Known rows, with every way that one mark hangs from another:
(z510 z671): [-0.514 -0.312 -0.387  1.587 -2.346  0.332 -0.769  0.090  0.588 -0.296
  1.306  5.697  0.365  0.327 -0.172 -0.386 -0.945  0.070  0.053 -1.898
 -3.683  0.404  1.175 -0.490  0.864  1.542  2.523  0.706  0.205 -0.400
 -0.976 -0.795 -0.215]
(z671 (z510 z26 (z607 z522))): [ 0.153 -1.140  1.020 -0.775  1.368 -0.420  2.138 -0.105 -0.600  0.078
  0.094 -3.493 -1.328 -0.288  0.600  0.302 -0.378  0.367  0.444  0.981
  1.784 -0.745  0.659  0.134  0.059 -1.347  0.046 -0.022 -0.636 -1.998
 -0.426 -0.377  0.605]
(z671 (z510 z607)): [-0.181 -1.431  1.144 -1.681 -0.905  0.519  1.651  0.343 -0.643  0.098
  0.696 -1.181  0.171  0.601  0.824  0.128 -0.194  0.272  0.023  0.670
 -0.813 -0.832 -1.790  0.369 -0.620 -2.174  1.245  0.165  0.021 -1.835
  0.256  1.111  0.421]
(z522 z607 z639): [-0.070  0.390 -0.202 -3.072  1.639 -0.214 -0.775 -0.367 -1.235  0.527
  0.345 -4.549  1.180 -0.235  0.145  0.447  1.250 -0.306  0.598  0.320
 -0.719  0.250  1.653  1.352 -2.618 -0.824 -0.561 -0.948  0.371  0.074
  0.693  0.079  0.998]
(z639 (z522 (z607 z510))): [ 0.094  1.074 -0.422 -2.224  1.414 -0.972  0.028 -0.308 -1.064 -0.515
  1.198 -3.531  0.338  0.784  0.093  0.821  0.093 -0.541 -0.070 -0.118
  0.946  0.487 -0.932  0.783 -0.378 -0.756 -1.316 -0.598  0.952  2.347
  1.274  0.898  0.792]
(z394 (z26 (z510 (z607 z522)))): [-0.549 -2.218  0.824  0.737 -1.418 -1.228 -1.057  1.716 -0.857  0.109
 -0.891  0.926 -0.093  0.662  0.056 -0.933  1.565 -0.019 -0.165  0.780
  0.468  0.608 -4.338 -0.327 -0.728 -2.570 -1.479 -0.857  0.056 -0.343
  0.781  0.994 -0.188]
(z671 (z510 (z26 z394) (z607 (z522 z639)))): [ 0.286 -0.162  0.598 -1.216  2.042 -0.326  2.309 -0.649 -0.641  0.996
 -0.360 -4.075 -0.881 -0.691  0.619  0.705  0.328  0.412  0.413  1.365
  3.033 -1.186  1.545  1.404 -1.408 -1.055 -0.375 -0.064 -0.709 -1.565
 -0.747  0.827  0.173]
(z26 z394 (z510 (z607 (z522 z639)) z671)): [ 0.402 -0.198 -0.155 -0.068 -1.253  0.494 -0.553  0.520  1.249  0.540
 -0.747  3.077 -0.324  0.125  0.064 -0.582 -0.184  0.061 -0.319  1.287
  0.061 -0.171 -1.307  0.165 -1.322  0.709 -0.999  0.971  0.400  0.297
  1.114  1.016 -0.393]
(z26 z394 (z510 z671)): [-0.554 -0.866 -0.622  2.658 -3.795  0.956 -0.795  0.600  1.799  0.136
  0.317  7.144 -0.192  0.865 -0.128 -1.278 -0.188  0.263 -0.528 -0.621
 -2.396  1.162 -1.625 -1.366  0.610  1.095  0.738  1.208 -0.525  0.215
 -1.323  0.112 -1.283]
(z671 (z510 (z26 z394) z607)): [-0.158 -0.833  0.443 -0.041 -0.112  0.495  2.093 -0.159 -0.126  0.560
 -0.071 -1.428 -0.213  0.115  0.559  0.179  0.189  0.547  0.029  0.745
  0.919 -0.886  0.205  0.188  0.088 -1.231  1.317  0.531 -1.197 -2.415
 -1.619  0.813 -0.548]
(z394 (z26 z510)): [-1.195 -2.466  0.566  2.381 -2.670 -0.682 -1.480  1.757 -0.548  0.063
 -0.151  2.845  0.102  1.017  0.010 -1.151  1.935  0.152 -0.124 -0.482
 -1.001  1.629 -4.081 -0.959  0.409 -2.072 -0.206 -0.901 -0.583  0.092
 -0.876  0.562 -0.474]
(z510 z26 z607 z671): [ 0.215  0.038 -0.173  1.595 -0.213  0.975 -0.390  0.486  1.019 -0.524
  0.060  2.915  0.270 -0.138 -0.182 -0.188 -0.648  0.299  0.271 -0.354
 -1.890 -0.550  1.868 -1.114  2.810  1.528  2.694  1.150 -0.662 -1.629
 -0.469 -1.467 -0.024]
(z510 z26 (z607 z522) z671): [ 0.553  0.221 -0.075  0.909  1.140 -0.293 -0.008  0.073  0.526 -0.379
 -0.248  1.254 -0.774 -0.766 -0.263 -0.032 -1.200  0.127  0.402  0.035
 -0.157 -0.839  2.769 -0.456  1.137  1.576  0.820  0.790 -0.134 -1.456
  0.129 -1.726  0.296]
(z522 z607 (z639 (z510 z26))): [-0.127  1.314 -0.370 -2.972  2.743  0.702 -0.314 -0.871 -0.814 -0.207
  0.063 -7.126  1.000 -0.363 -0.107  0.444  1.460 -0.518  0.304 -0.182
  0.403  1.068  1.705  0.253  0.067 -0.088 -1.177 -1.501 -0.109  1.707
  0.441 -1.241  0.909]
(z510 z607): [ 0.074 -1.653  0.376 -1.536 -1.179  0.057 -0.928  0.688 -0.707 -0.009
  0.153 -0.613  0.937  0.377  0.073 -0.592  0.661 -0.116 -0.273  0.462
 -2.610  0.006 -1.539 -0.441  0.090 -1.788  1.419 -0.186  0.188 -1.340
  0.467  1.258  0.303]
(z607 (z510 z26 z671) (z522 z639)): [ 0.593  2.318 -0.052  0.912  3.084 -1.138 -0.298 -1.173 -0.518 -0.402
  0.316 -2.018 -0.723 -1.046 -0.278  1.741 -1.219 -0.172  0.663 -1.349
  2.466 -0.357  2.882  0.941 -0.758  1.481 -0.875 -0.800  0.789  2.117
 -0.078 -0.541  0.886]
(z639 (z510 (z26 z394) z607 z671)): [-0.101  1.044 -0.790  0.228 -0.853  1.628  0.005 -0.687  0.827 -0.538
 -0.161  1.080  1.000  0.069 -0.465 -0.249 -0.229 -0.229 -0.799 -0.914
 -1.147  0.232  0.207 -1.078  2.705  1.439  1.196  0.332 -0.338  0.978
 -0.433 -0.456 -1.030]

Rows:
[ 0.275  0.591  0.047  0.958  1.853 -2.054 -0.423 -0.885 -1.265 -0.580
  0.158 -4.189 -0.961 -0.551 -0.349  0.884 -0.540 -0.204  0.128 -1.356
  2.061  0.507  0.880 -0.337 -0.307 -0.622 -1.382 -1.413  0.163  1.157
 -1.217 -0.415  0.365]  (z607 (z510 z26) z522)
[ 0.257  1.862 -0.188 -3.226  2.168 -0.446 -0.770 -0.663 -1.604  0.062
  0.235 -6.105  1.607  0.008  0.163  1.464  0.548 -0.473  0.416 -0.180
  0.598 -0.305  0.018  1.606 -3.383 -1.313 -1.124 -1.284  1.069  1.540
  1.229  0.889  1.066]  (z522 (z607 z510) z639)
[-0.158  1.732 -0.863 -2.833  2.246  0.612 -0.086 -1.243 -0.713  0.311
 -0.254 -6.501  1.117 -0.462 -0.204  0.422  1.545 -0.467  0.063  0.010
  0.908  0.869  1.859  0.699 -0.697  0.074 -1.313 -1.233 -0.337  1.719
 -0.125 -0.386  0.142]  (z522 z607 (z639 (z510 (z26 z394))))
[ 0.141  1.300 -0.349 -0.949  1.013  1.755 -0.256 -0.771  0.264  0.120
 -0.071 -1.304  1.128 -0.459 -0.200  0.383  0.837 -0.227 -0.160 -0.272
 -0.280  0.186  1.589  0.358  1.498  1.350  0.770 -0.355 -0.074  1.622
  0.088  0.494  0.059]  (z522 (z639 (z510 (z26 z394) z607 z671)))
[ 0.268 -0.887  1.285 -3.001  1.200 -0.402  1.982 -0.138 -1.079  0.514
  0.351 -3.745 -0.436 -0.199  0.868  0.617 -0.254  0.102  0.392  1.366
  1.173 -1.181 -0.114  1.578 -2.114 -1.930 -0.516 -0.405  0.575 -1.104
  1.157  1.331  1.165]  (z671 (z510 (z607 (z522 z639))))
[ 0.147 -0.661  0.223 -2.907 -0.181 -0.083 -0.270 -0.518 -1.042 -0.623
  0.112 -4.020  0.438  0.171 -0.253 -0.428  0.220 -0.714 -0.808 -0.038
 -0.862  0.706 -2.036 -0.543  0.661 -1.295 -1.237 -1.332  0.918  1.451
  1.381  0.569  0.355]  (z639 (z510 (z607 z522)))
[-0.215  2.654 -1.561 -0.774  1.305  0.857  1.103 -1.244  0.700 -0.708
  0.889 -1.071  0.057  0.355 -0.445  0.311 -0.223 -0.546 -0.486 -0.581
  1.366  0.824  1.652 -0.001  2.887  2.583 -1.173  0.258  0.022  3.327
  0.306 -1.257 -0.435]  (z639 (z510 (z26 z394) z671) (z522 z607))
[ 0.296 -2.475  0.890 -0.638 -1.171 -0.098 -0.928  1.345  0.338 -0.499
 -0.211 -0.452 -0.992  0.626  0.163 -1.289  0.476 -0.087 -0.230  1.400
 -1.109  1.109 -3.344 -1.626  0.497 -1.511 -1.359 -0.273  0.154 -0.227
  1.419  0.184  0.756]  (z26 (z510 (z607 z522)))
[ 0.086 -0.533  0.489 -0.561  0.962 -0.555  2.413 -0.572 -0.516  0.685
 -0.277 -2.937 -1.002 -0.418  0.466  0.321 -0.178  0.434  0.144  1.105
  2.458 -1.098  0.839  0.699 -1.004 -1.207 -0.207  0.273 -0.844 -2.121
 -1.133  0.545 -0.314]  (z671 (z510 (z26 z394) (z607 z522)))
[-0.539  0.536 -1.201  3.786 -1.286  0.382 -0.214 -0.603  1.149  0.266
  0.388  5.377  0.001 -0.297 -0.485 -0.308 -0.360  0.420  0.036 -1.788
 -1.510  0.356  3.672 -0.713  1.760  2.540  2.650  1.120 -1.338 -0.978
 -3.257 -1.413 -1.425]  (z510 (z26 z394) z671)
[-0.376 -0.970  0.764  0.870 -0.707 -0.494 -1.009  1.548 -0.257  0.214
 -0.741  2.702  0.076  0.349  0.127 -0.401  0.927  0.038  0.172  0.718
  0.619 -0.072 -2.751  0.511 -0.974 -0.903 -1.182 -0.327  0.440  0.297
  1.446  0.773  0.223]  (z394 (z26 (z510 (z607 (z522 z639)) z671)))
[-0.102  2.707 -1.113 -2.004  1.974  1.155  0.124 -1.401 -0.035  0.110
 -0.045 -3.522  1.220 -0.435 -0.280  0.595  0.568 -0.373  0.184 -0.422
  0.486  0.290  2.646  0.904 -0.481  1.477 -0.746 -0.461  0.040  1.759
  0.292 -1.133  0.026]  (z522 z607 (z639 (z510 (z26 z394) z671)))
[ 0.147  1.202 -0.791 -0.294  0.322  0.669  0.479 -1.065  0.511 -0.378
 -0.418 -0.385  0.173 -0.398 -0.541 -0.073 -0.647 -0.338 -0.677 -0.482
  0.198  0.016  0.837 -0.521  1.602  1.414 -0.411  0.043  0.083  1.180
 -0.050 -0.658 -0.792]  (z639 (z510 (z26 z394) (z607 z522) z671))
[ 0.367 -1.305  0.576  0.386 -1.584  0.470 -0.700  1.405  1.334 -0.748
  0.100  3.295 -0.828  0.598  0.128 -1.030 -0.904 -0.003 -0.116  0.762
 -1.643  0.393 -2.289 -1.442  0.876  0.201 -0.556  0.810  0.544 -0.058
  1.823 -0.646  0.634]  (z26 (z510 (z607 z522) z671))
[ 0.344  1.596 -0.308  1.902  1.499 -1.546 -0.236 -0.976 -0.311 -0.773
  0.421 -0.623 -0.893 -0.553 -0.420  1.131 -1.819 -0.135  0.267 -1.959
  1.505 -0.098  1.846 -0.087 -0.103  1.176 -0.479 -0.462  0.560  1.309
 -0.690 -1.324  0.213]  (z607 (z510 z26 z671) z522)
[ 0.513 -0.871  0.753 -0.240 -0.635  0.773 -0.878  1.177  1.120 -0.446
  0.013  2.269 -0.763  0.268  0.198 -0.641 -0.510 -0.037  0.158  1.076
 -1.026  0.281 -1.650 -0.694  0.344  0.364 -0.858  0.516  0.683  0.408
  2.226 -0.213  1.106]  (z26 (z510 (z607 (z522 z639)) z671))
[-0.710 -1.439  0.522  2.015 -2.659  0.078 -1.084  1.935  0.154 -0.133
 -0.470  5.071  0.512  1.019  0.101 -0.891  0.853  0.172 -0.153  0.052
 -1.128  0.224 -4.161 -0.604  0.254 -1.131  0.306  0.110 -0.003 -0.350
  0.675  0.467 -0.474]  (z394 (z26 (z510 z607 z671)))
[-0.149  1.871 -0.906  2.920 -0.657  0.043 -0.559 -0.817  0.340 -0.371
  0.357  2.518  0.611  0.045 -0.401  0.902 -1.048  0.116 -0.199 -2.417
 -0.011 -0.035  0.937 -0.387  0.633  1.320  1.685  0.325 -0.286  0.894
 -2.135 -0.035 -1.107]  (z607 (z510 (z26 z394) z671))
[ 0.159  0.606 -0.843  1.760 -0.725  0.847 -0.088 -0.157  1.119  0.244
 -0.486  3.798  0.682 -0.339 -0.309 -0.109 -0.425  0.362 -0.125 -0.249
 -1.026 -0.866  2.125 -0.440  1.427  1.802  2.409  1.535 -0.867 -1.753
 -1.353 -0.431 -1.197]  (z510 (z26 z394) z607 z671)
[-1.158 -1.538  0.308  3.180 -3.056 -0.280 -1.187  1.678  0.222 -0.116
  0.096  5.792  0.191  1.011 -0.005 -0.993  0.864  0.202 -0.069 -0.996
 -1.511  1.058 -3.239 -0.720  0.615 -0.571  0.432 -0.117 -0.272  0.195
 -0.491 -0.169 -0.567]  (z394 (z26 (z510 z671)))
[ 0.475 -0.085 -0.006 -0.963 -0.290 -0.518 -0.275 -0.021  0.022 -0.167
  0.202  2.176  0.151 -0.250 -0.097 -0.044 -1.555 -0.158  0.025  0.225
 -1.535 -1.117  0.719  0.486 -1.004  0.542  0.445  0.663  1.183 -0.967
  1.563 -0.141  0.370]  (z510 (z607 z522) z671)
[ 0.252 -0.507 -0.332  0.637 -2.310  0.326 -0.444  0.587  1.441  0.236
 -0.626  4.243 -0.368  0.408 -0.061 -1.018 -0.612  0.085 -0.589  0.944
 -0.504  0.015 -2.000 -0.587 -0.931  0.429 -0.943  1.222  0.257 -0.233
  0.723  0.628 -0.803]  (z26 z394 (z510 (z607 z522) z671))
[ 0.678  1.347 -0.583  0.243  1.937 -0.191  0.152 -0.801  0.433  0.738
 -0.909  0.418 -0.175 -1.295 -0.265  0.497 -0.355  0.171  0.311  0.674
  1.580 -1.275  3.946  1.147 -0.560  1.941  0.268  0.781 -0.165 -0.962
 -0.285 -0.287 -0.334]  (z510 (z26 z394) (z607 (z522 z639)) z671)
[ 0.010 -0.717 -0.389  1.105 -3.399  1.331 -0.737  1.027  1.836  0.138
 -0.387  6.004  0.380  0.913  0.013 -1.190 -0.207  0.204 -0.668  0.613
 -1.932  0.246 -2.725 -1.087  0.254  0.484  0.554  1.520 -0.161 -0.457
  0.220  0.909 -1.011]  (z26 z394 (z510 z607 z671))
[ 0.569  2.801 -0.621  1.065  2.642 -1.345 -0.129 -1.619 -0.436  0.286
 -0.166 -1.318 -0.384 -1.159 -0.351  1.789 -1.028 -0.095  0.370 -1.268
  3.148 -0.630  3.166  1.516 -1.719  1.657 -1.024 -0.564  0.628  2.030
 -0.779  0.286 -0.048]  (z607 (z510 (z26 z394) z671) (z522 z639))
[-0.506 -1.311  0.584  1.646 -1.741 -0.787 -0.925  1.565 -0.113 -0.069
 -0.640  3.751 -0.093  0.638  0.003 -0.791  0.515  0.068 -0.055  0.345
  0.042  0.079 -3.531 -0.145 -0.601 -1.117 -0.976 -0.039  0.365 -0.220
  1.058  0.238 -0.322]  (z394 (z26 (z510 (z607 z522) z671)))
[ 0.104 -1.265  1.173 -2.287  0.164 -0.613  2.065 -0.030 -1.076  0.215
  0.467 -2.553 -0.638  0.132  0.735  0.207 -0.704  0.136  0.134  1.013
  0.658 -1.069 -0.894  0.824 -1.663 -2.150 -0.315 -0.147  0.404 -1.506
  0.705  0.875  0.703]  (z671 (z510 (z607 z522)))
[-0.717 -0.884  0.211  1.441 -0.599  0.196  1.935 -0.511 -0.100  0.580
  0.623 -0.260 -0.706  0.057  0.430  0.112  0.163  0.597  0.149 -0.549
  0.686  0.163  1.294 -0.102  0.572 -0.537  1.385  0.198 -1.647 -1.677
 -3.049 -0.081 -0.795]  (z671 (z510 (z26 z394)))
[ 0.670 -0.669  0.504 -1.157  3.019 -0.804 -0.381 -0.028 -0.838  0.278
 -0.731 -5.071 -0.608 -1.077 -0.054  0.185  1.068 -0.005  0.537  1.231
  1.389 -0.101  2.277  0.218  0.492 -0.481 -0.457 -0.787 -0.452 -0.991
  0.052 -0.149  1.050]  (z510 z26 (z607 (z522 z639)))
